Each row was made from one path, in order. Every step used is in the known rows, and no mark comes twice. Write each row's path.
Known rows
d/w: [-24   4  -1  12 -18 -12 -27  48 -14 -16 -16 -18   5   6  17 -10  17   7
  -6   1  12]
w/k/p: [  3 -25  -8  13 -26 -12 -11  31   9  -8  -1 -16  29  20  -5 -27  15  -2
 -12  12   9]
u/c/d/w/k/p: [-21  21   7  21 -16  -9 -40  20  -1 -16 -22   1  18  18  -5  -5  13  -5
   5  -1  19]
p/k/w: [ -1 -33   2  35 -22 -10 -40  67   2 -17  -9 -37   2  39   5  28  26  -1
  -7   0   4]
l/w/k/p: [ -2 -23   2  11 -32 -13 -33  54  -2   2   3  -4  37  13  -5 -14  25   0
 -15  10  -2]
u/c/l/w/k/p/d: [-14  -6   6  14 -22 -12 -85  27   4 -12 -24  -1  11  31  -6   3  10  -9
  -4  -2   5]
f/w/k: [ -1  -5   2  19 -41 -18  -7  25  -9 -35  13 -31   7  19 -12  -6  -1 -20
  -3  12  11]
l/c/d/w: [-35  -8  19  13 -28  -9 -38  34 -43  -6 -13 -12  10  -6  -2   8  26   8
 -13   2   0]
l/c: [-30 -30   8  13 -35 -13 -38  30 -29  -9 -11 -28  -2  -3   5   3  14  10
 -11   3  -3]
c/d/w/k/p: [-16  12  11  17 -17  -7 -17  39 -18  -1 -11   1  33  10  -9  -9  28  -8
 -10   5  13]
u/p/k: [-17 -50  -2   9 -16  -4 -40  12  11  -3 -31 -37  -1  40  -2  17  11  -9
 -12  -1   5]
p/d: [ -9 -41  -4  18 -17  -8 -59  56   3  -8 -31 -31   6  28   2  14  24  -4
 -16   4  10]
d/w/l/c: [-34   4  10  18 -23 -11 -34  60 -38 -15  -6 -13   0  -6  15 -11   8   2
 -13   5  -9]
p/d/w: [-14 -31  -4  14 -11  -7 -61  64  -4 -16 -31 -23   7  26   8  11  29   4
 -18   4  12]
u/c/d/w: [-30  26   9  23 -17 -10 -45  20  -6 -17 -27  -4   8  12   0   2   9  -6
   8  -5  20]
k/p/d: [ 12 -43  -5  19  -6   2 -35  68   6   7 -26 -21  15  37   0   2  38  -1
 -11   8   3]
c/l: [-23  -1  10  12 -27 -13 -58  27 -14   2 -18 -18  -3  16   0   1   6 -18
  -9  -3   1]
w/k/p/d: [  8 -40  -9  13 -21 -10 -28  40  12 -10  -9 -17  31  29  -8 -17  22  -2
 -19  13  10]
p/k: [-15 -27   5  17 -18  -9 -45  49   3   0 -27 -31   3  32   4  10  20  -2
 -14  -3   6]

Which path is each row?
[-34 -11  16  11 -31 -11 -37  28 -40 -11  -8  -9  17  -5  -6   2  23   8
 -17   5   2]  l/c/d/w/k
[  3 -37   1  19  -6   4 -42  80 -13   1 -20 -13  13  29   4   1  37   3
 -17   9  -7]  k/p/d/w/l/c
[ -8 -20  10   6 -27 -12 -77  46 -11   4 -11  -2  21  26 -10   2  21 -14
 -22   3  -7]  c/l/w/k/p/d
[-21  -3  15   9 -31 -14 -70  43 -19   8 -12  -7   8  13  -2   5  14 -15
 -13  -2  -8]  c/l/w
[  7 -31  -1  21  -3   4 -37  81  -5   3 -22 -13  14  33   5  -2  36  -2
 -14   9  -3]  k/p/d/w/l
[-34  -2  22  30 -33  -9 -32  53 -45   4  -3 -15   3 -12  -5  -1   2 -18
 -13   5 -19]  w/l/c/d
[ -8   8  13  33 -36 -11  -9  54 -28 -22  11 -31  -9  11  -6   1  -7 -32
   1  10  -8]  f/w/l
[ -9 -49  -1  26 -19  -4 -37  32   4 -13 -15 -38  -4  41  -2  27  10 -15
  -8   2  -3]  u/p/k/w/l
[-12 -33  -7  11 -15 -12 -59  55   0 -23 -25 -20  17  27   3   3  25   4
 -23   7  14]  p/d/w/k
[-19  -7  12   6 -35 -18 -69  34 -15   2  -5  -4  17  14  -7  -4  11 -16
 -18   1  -5]  c/l/w/k
[-13 -56   2  23 -22  -4 -41  30  -5 -14 -14 -38  -6  37  -3  30  12 -10
 -11   2  -7]  u/p/k/w/l/c
[-10  -5  -6   9 -18 -12 -18  44  -5 -19  -6  -8  23  15   8 -25  21   8
 -13   9  12]  d/w/k/p
[-14 -50   7  25 -21  -2 -41  30  -9 -10 -15 -33   0  36  -9  33  15 -14
 -12   2  -7]  u/p/k/w/l/c/d
[-26 -15  16  11 -27  -7 -32  34 -38  -7  -8  -6  20   0  -7   0  29   8
 -16   6  -1]  l/c/d/w/k/p
[ -3 -10   2  54 -34 -13 -16  79 -17 -24  17 -31  -3  11   7  15   8 -16
   5   8  -8]  k/w/l
[-11 -10  12   6 -31 -14 -64  40 -13   6  -5  -1  21  19  -8  -5  17 -15
 -17   3  -7]  c/l/w/k/p
[ -4 -26   7  41 -23  -9 -40  78  -7 -14  -4 -33  -1  34   4  24  18 -10
  -9   2  -6]  p/k/w/l
